Every row comes from one small tree of marks. The marks that hang from a mark follow it in brackets, in alphabetical order. Every link used is in the known rows. Which tree was each row made from?
(in the rows, 128 means zero)
Known rows:
U(J(N Y(Z))): [125 142 110 172 100 126 150 126 126 142 128 153 142 135  54 212 117 122
 124 121 118 187 159 150 171 136 111 130  72  87 129  76 114 128 128  95
  84 159  58 147 125]
N(X): [144 139  88 149 104 106 178  89 135 113 150 145 136 130  84 111 117 130
 128 146 127 141 148 140 168 141 103 116 124 124 112 121  97 122 118 131
 107 153  64 162 114]
Z(X): [137 146  90 108 102 115 152 102 139 104 149 147 132 118 113 136 116 132
 129 140 120 133 149 133 158 121 109 114  82 110 117 117  85 133 120 113
 127 146  56 157 113]
J(N Y): [124 138 106 161 117 110 142 120 135 132 112 151 140 141  77 214 130 120
 114 150 127 146 163 154 153 136  94 130  76  99 134  79 117 134 133 107
 109 155  55 149 109]
N(U(J Y) X Z): [143 126  85 160  87 134 164  84 137 134 177 141 145 159  25 108 107 145
 134  98 113 154 155 156 204 141 118  87 125 109  99 106  99 126  94 124
  89 157  61 166 113]
A(N Z): [158 168 112 140 114 104 186  74  82  70 124 154 137 147 109 132 101 148
 110 146 122 120 150 135 150 131  96 108 109 149 134 122 112 121 125 139
 111 144  72 159 117]
Y(L(N(U))): [131 116  70 143 117  94 179  91 151 132 194 146 167 189  82  99 130 131
 150 138 128 175 170 150 155 107 119 113 114  99 111 114 111 137 103 113
  99 150  51 171 119]
Y(N(Z)): [129 162  84 144 101 129 206 111 120 101 190 144 127 133 101 140 115 120
 121 141 129 159 139 148 182 123 111 103 104 144 112 120 112 110 106 119
  98 158  53 151 116]
J(Y(N)): [130 160  92 154 109 125 186 121 121 121 144 153 128 143  86 168 127 122
 119 148 130 163 137 143 151 129  98 132 110 111 126  90 119 122 120 110
  99 156  51 146 109]
L(J(Y) N(Z) U): [125 154  92 168 138 113 107 106 117 119 155 162 156 151  69 206 124 132
 124 136 123 225 135 126 172 159 102 103  81 139 113  90 108 124 137  99
  86 169  52 165 115]
Y(X Z(U(J(N)))): [132 133  84 183  77 121 190 134 133 108 168 143 149 142  75 178 110 122
 130 113 111 156 158 166 190 127 122 113  92  99 125 103  99 120 122  94
 127 161  66 143 144]
U(Y): [138 149 108 150 104 128 131  99 140 123 124 148 135 145  79 114 119 134
 123 124 117 145 150 123 146 130  98 120 100 113 121 106 111 134 123 123
 120 153  49 172  94]
J(Y(L X)): [138 112  66 155 101  93 202 117 114 110 163 153 147 146  79 137 131 119
 119 152 124 139 158 146 157 111 116 131 115 104 126  93  92 124 116 106
  99 157  51 144 125]
N(U X(A) Z): [142 117  72 150 100 131 206  89 138 114 230 145 131 160  70 101 105 139
 122 142 141 184 163 175 215 128  99  77 110 129 102 124 102 122  83 119
  98 174  61 164 112]
Y(Z): [136 147  99 149 102 120 181 105 132 111 172 146 133 134 101 115 109 124
 127 132 126 189 150 134 171 127 113 104  83 125 119 121 104 119 119 120
 108 152  55 160 117]
N(X(U(Y))): [139 139  93 157 100 128 185  93 113 109 148 149 130 158  61  99 112 127
 108 141 118 162 146 150 165 141 102 116 119 112 113 107  97 141 109 119
 123 140  54 176  95]
X(A(N Y Z(J))): [170 183 117 161 111 125 213  69  64  47 157 184 124 154 104 140  95 168
  93 125 124 142 158 138 140 131  93 105 106 148 132 128 129 131 112 122
 150 167  72 169 121]
Z(U(J) X): [142 147  89 127  88 126 154 104 163 101 142 145 141 111 101 150 114 139
 139 117 105 129 149 145 162 122 121 118  92  97 119 111  94 144 120 105
 147 151  64 166 128]
A(L N): [156 144 103 146 103 101 183  87 101  69 134 154 142 147 107 124 120 154
 129  95 123 131 150 125 141 141  97 122  96 132 152 125 114 111 126 140
 115 152  73 166 116]
A(L U Z): [165 100 111 143 107  90 162  95 140  50 112 147 156 141 109 113 105 170
 129 139 120 117 149 166 145 140  95 101 110 132 141 111 109 106 127 155
 105 158  80 167 119]
Y(X): [144 137  88 156  95 105 185 108 124 101 155 148 136 131  99 108 118 125
 128 143 126 117 144 135 162 117 105 117 122 119 118 121  93 119 121 115
 107 152  62 153 117]
U(J Y(N X)): [141 161  86 161  74 145 177 125 105 125 136 152 133 146  53 107 118 131
 135 109 110 132 129 124 157 123 107 137 153  99 117 101 101 115 114  97
  86 160  58 151 116]
A(Y(N) Z(U)): [153 183  93 152  96 110 215 104  83  56 152 154 142 162 117 155 105 149
  99 135 120 128 141 169 160 134 100 106 116 150 129 122 122 120 115 135
 139 153  62 149 122]
U(J): [140 153 112 156  97 129 145  95 148 126 120 149 133 112  81 116 118 135
 147 126 117 139 144 121 147 122 109 133 130 103 117 116 113 134 125 116
  89 151  68 173 118]
L(N U X): [ 93 168 106 160 141 109 107  89 147  95 146 155 133 148 125 159 125 135
 148 148 120 200 135  97 141 133  96 132 108 127 120 126 117 136 142 100
  91 160  49 187 110]
L(X(A(U))): [121 130 111 151 121 130 141  93 187  86 157 154 126 136 124 121 114 151
 138 158 129 183 150 140 148 110  82 120 106 121 121 128 126 130 117 106
 100 180  53 184 107]
X(A(L(Z))): [139 125  96 153 112 127 144 108 139 108 137 158 141 151 107 116 115 152
 134 144 130 194 149 116 145 137  82 118 106 103 145 127 118 123 120 110
 102 184  68 187 105]
N(U(J)): [139 138 100 158  96 122 154  94 157 136 146 145 140 136  69 104 119 141
 159 121 119 142 152 138 160 112 111 111 134  92 111 116 116 136 108 116
  86 147  68 171 118]
U(J(N(X)) Y(Z)): [132 140  99 166  86 134 151 113 116 142 134 148 144 149  28 157 109 130
 124 101 109 186 160 146 186 154 111 122  94  96 118  92  97 120 120 106
  96 163  60 154 120]
N(U(J) X(A) Z): [144 122  80 161  89 144 196  86 142 127 210 147 134 144  47 100 103 144
 136 125 131 180 158 168 211 125 105  91 132 114  98 120 104 123  82 109
  77 176  69 170 121]
Z(U(Y(L N))): [130 145  67 151  95 127 198 122 136 104 177 143 143 168  84 126 131 127
 117 129 113 168 156 152 152 123 118 124 106 115 125 101 120 131 103 112
 146 158  41 162 114]
N(U X Z(J)): [139 119  72 168 105 115 215  84 153 110 226 149 134 145  64 119 108 134
 124 130 124 155 159 172 201 139 130  64 110 122  89 117 105 127  93 127
 142 152  65 161 124]
L(N X Z): [ 95 164 101 157 140 109 109  85 158 128 132 156 155 178 120 151 120 133
 146 158 117 205 140  94 140 129  94 127 108 107 119 130 120 139 139  97
  94 161  53 187 108]
Z(J U(Y(L N))): [129 144  67 170  99 132 211 120 153 100 190 155 134 160  79 137 130 129
 113 125 107 173 158 153 141 126 133 114 108 106 115  96 127 141 103 106
 186 160  42 169 121]
Z(U(J(N)) X): [127 143  91 134  90 124 140 120 159 109 126 144 145 119  92 201 119 132
 133 122 105 126 162 162 165 129 115 125  71  88 127  99  95 145 123  95
 151 153  64 156 130]
Y(L X): [140 118  66 146  96  94 209 112 119  98 179 147 143 138  97  96 126 121
 131 151 123 133 159 138 157 106 119 124 126 114 118 121  90 119 112 109
 103 152  55 154 128]
A(L U(J Y)): [159 106 117 158  89 122 118 100 165  93  94 151 156 140  60 107 118 172
 151  84 105 131 146 136 138 141  99 127 118  95 138  99 117 117 124 134
  95 165  70 181 110]

Which tree is each row?
[138 167  83 158 106 126 182 140  96 134 165 157 142 148  69 170 119 119
 118 125 125 233 132 142 169 145 109 109  86 121 116  90 111 107 122  95
  93 164  47 138 120] : L(J(Y(N Z)))
[139 130  55 153 112  93 163 120 112 125 149 156 164 153  85 110 126 125
 141 162 115 185 149 109 153 126 115 109 129 109 112 130  90 120 123  95
  93 161  56 161 131] : Y(L(J Z) X)
[134 128  95 166  99 125 166  94 145 134 168 149 144 143  51 164 116 136
 138 117 122 156 155 160 189 120 115  95 105 102 111  90 117 132 103 114
  78 153  62 158 119] : N(U(J(Y)) Z)
[149 125  62 151 100  94 179 123 108 114 167 152 156 138  81 100 128 123
 136 138 118 155 153 132 155 119 120 116 127 121 111 120  87 115 117 101
 100 157  57 156 132] : Y(L(J) X)
[138 147 105 170 102 140 164 104 144 118 170 160 127 143  71 125 107 132
 114 110 110 193 153 127 158 136 124  97  77 107 110 102 114 132 118 112
 160 157  49 169 109] : U(Y(Z(J)))
[133 167 104 158 121 129  82 113 121 120 110 155 133 132  71 137 124 140
 133 125 111 193 134  95 141 154  96 111 101 128 118 111 110 130 136 107
 106 162  50 178  98] : L(J U(Y))
[142 160  81 162  68 147 197 133  92 122 167 151 133 153  52 108 107 127
 132  99 110 181 131 127 180 124 117 122 130 102 116 103  95 104 111  93
  84 163  52 142 123] : U(J Y(N X Z))
[120 140  88 141 101 128 207 127 122  91 194 161 120 130  99 187 105 113
 106 142 112 192 161 170 175 119 132  96  41  90 112 100  88 146 109  82
 174 136  51 155 127] : Y(Z(J(N) X(U)))
[124 147 100 128  93 132 160 118 122 107 127 152 131 118  85 180 115 122
 131 140 110 142 155 158 160 114 112 133  87  80 121 100  88 152 113  82
 115 135  62 162 123] : Z(X(U(J(N))))
[135 135  92 143 110 148 198 111 133  98 185 175 110 127  90 171 112 127
 101 160 123 190 151 165 151 111 107 115  73  82 115  84  98 164 101  74
 169 157  53 172 107] : Z(J(Y) X(A U))
[130 126  82 164 116 125 167  89 146 117 199 162 155 177  61 133 122 132
 113 116 111 183 167 142 161 125 136 105  87 114 103  96 111 138 106 105
 149 162  45 182 116] : U(Y(L(N(Z(J)))))
[157 165 103 154  86 146 190 106 129  84 149 165 131 140  86 118 113 165
 139 122 125 167 138 144 149 119  86 136 138 113 122 125 131 116 107 107
  77 181  61 162 123] : X(A(U(J) Y(N)))
[136 145  97 170  92 129 174  94 165 101 166 143 142 122  85 152 111 135
 129 116 114 145 151 156 185 127 122 103 102 130 115 116 116 135 116 120
 124 157  67 172 129] : N(Z(U(J)))
[139 140 105 160  92 137 128  95 152 144 131 147 142 154  45 101 117 146
 151  99 111 147 154 131 156 120 106 112 126  86 114 104 118 141 107 116
  96 150  59 175 103] : N(U(J Y))
[141 152 114 159  88 143 140 104 131 132 134 152 137 138  54 112 106 137
 133  97 107 189 148 119 165 131 115 119  97 103 119 104 109 126 119 111
  96 156  54 169 112] : U(J Y(Z))
[164  90  92 156  85 102 153 114 143  71 129 148 157 160  78  97 118 162
 133 101 114 112 146 147 151 134  96 111 110 109 140 103  96 104 124 134
 114 167  65 161 109] : A(L U(Y(X)))
[131 128  89 191  88 113 165 130 139 120 124 149 152 142  59 223 126 125
 122 127 114 119 156 170 167 130 107 133 102  85 133  73 108 136 132  91
 128 162  66 142 132] : Z(U(J(N Y(X))))
[134 144 106 158  96 159 187 111 112 110 188 159 119 162  76  98  99 127
 102 138 127 238 154 148 172 116  96 108  82 109 122 108 111 141  97  93
 120 162  43 182  93] : X(A U(Y(Z)))
[147 144 100 122 109 116 171  96 125  76 149 160 129 116 110 143 100 142
 108 153 111 125 150 150 151 125 122  95  89 117 109 107  87 137 118 115
 166 144  68 161 123] : A(Z(J X))
[141 148  83 106  96 121 170  82 104  92 194 149 140 168  80 142 104 148
 116  89 112 140 162 146 194 128 111  74  52 128 121 113  91 128  94 122
 133 145  49 151 107] : A(N(U(Y) Z(X)))
[137 159  99 132 100 136 164 116 116  91 167 175 122 132 101 196 114 146
 104 121 121 152 168 152 153 127 101 115  58  99 121 112 104 142 112  85
 172 171  55 159 119] : Z(J(N) X(A(Y)))
[135 144  77 153  99 119 164 118  93  83 148 148 126 151  70 126 124 150
 128 110 118 178 127 123 158 174  94 123 129 125 135 109 101 103 120 125
  99 170  58 163 105] : A(L(U(Y(N(X)))))
[144 135  94 173  89 116 163 112 123 124 123 155 140 124  59 150 121 128
 133 128 117 126 140 134 158 121 107 137 134  94 123  89  98 126 128 103
  81 156  68 149 123] : U(J(Y(X)))
[138 156  72 145  93 123 235 116 104 108 200 144 128 145  85 116 109 119
 121 137 129 200 137 149 191 145 113 108 115 130 109 120  95 100 105 119
  96 159  54 140 126] : Y(N(X) Z)
[138 141  83 139 103 124 176 105 175  84 180 153 130 117 116 162 116 136
 119 131 107 136 154 155 154 128 130  98  69 105 112 110  97 150 118 109
 212 149  61 165 126] : Z(J U X)
[131 119  59 150 112 101 182 116 106 125 179 146 161 146  55 169 126 120
 116 138 122 177 171 170 197 150 122  98  91 136 104 109  90 111 109 108
  99 163  56 151 134] : Y(L(J(N(X Z))))
[129 140  86 133 104 129 213  99 133  74 210 159 117 114 107 150 103 123
 106 144 113 160 148 165 180 112 135  83  69 114 100 113  87 149  99 100
 169 135  55 168 121] : N(Z(J X(U)))
[152 154  89 162  95 129 244  96  75  69 188 164 119 158 102 103 107 129
 109 148 134 157 146 143 162 105  88 120 121 126 132 128 103 134 102  94
 112 155  63 165 113] : Y(X(A(N) U))
[153 142  84 157 118 130 145  96 126 143 164 159 161 169  59 113 116 138
 128 135 133 215 145 140 165 152  87 122 125 124 106 115  98 124 119  97
  99 184  62 177 113] : L(J N(X(A)))
[145 127  69 153 105 114 182 107  95 119 159 154 152 164  42  92 123 125
 114 137 111 196 155 150 160 141 117 114 124 114 105 107  91 140 104 105
 113 146  47 178 110] : N(X(U(Y(L(J)))))
[ 90 128  91 156 129  93 152 119 137 122 142 153 142 153  95 215 139 118
 122 155 120 172 173 149 146 119 106 143  79  98 133  88 121 138 127  91
  99 160  41 160 119] : J(N Y(L(X)))
[121 124  96 164 115 106 152 118 144 142 139 147 146 163  66 203 130 126
 127 142 130 149 169 170 164 128  94 109  77  86 126  80 121 138 117 108
 107 151  55 145 108] : J(N(U) Y)
[137 144  62 146  97 117 223 106 126 120 195 139 134 162  75 104 120 130
 137 141 132 159 143 161 182 134 104 101 142 116 106 120 105 115  94 124
  97 152  60 146 116] : Y(N(U X))
[137 149 112 166  95 155 184 100 133 114 151 160 118 124  80 100 110 131
 132 150 126 183 146 143 150 102  96 135 136  97 118 117 117 152 103  88
  91 157  65 190 109] : X(A U(J))
[118 149  53 173 113 118 221 118 162 102 190 156 140 156 108 148 129 125
 126 165 111 198 151 136 141 125 133 106 114 101 114 118 128 141 109 100
 171 162  53 169 135] : Y(L(Z(J U)) N)
[133 144  91 133 105 125 200 103 138  83 175 162 116 116 108 133 111 125
 118 148 113 153 147 150 148 113 126 105  86  96 105 112  91 157 108  94
 174 130  58 173 117] : Z(J X(U))
[134 138  91 181 107 125 199  95 175  86 201 152 131 127 101 161 111 132
 110 128 116 152 156 164 177 132 132  79  80 135 108 112 121 140 112 122
 188 155  61 172 126] : N(Z(J U))
[134 136  77 139 100 125 191 101 170  75 211 151 130 117 113 175 108 133
 107 126 109 146 156 169 186 128 138  75  52 124 106 110  94 142 109 112
 203 152  58 163 130] : N(Z(J U X))
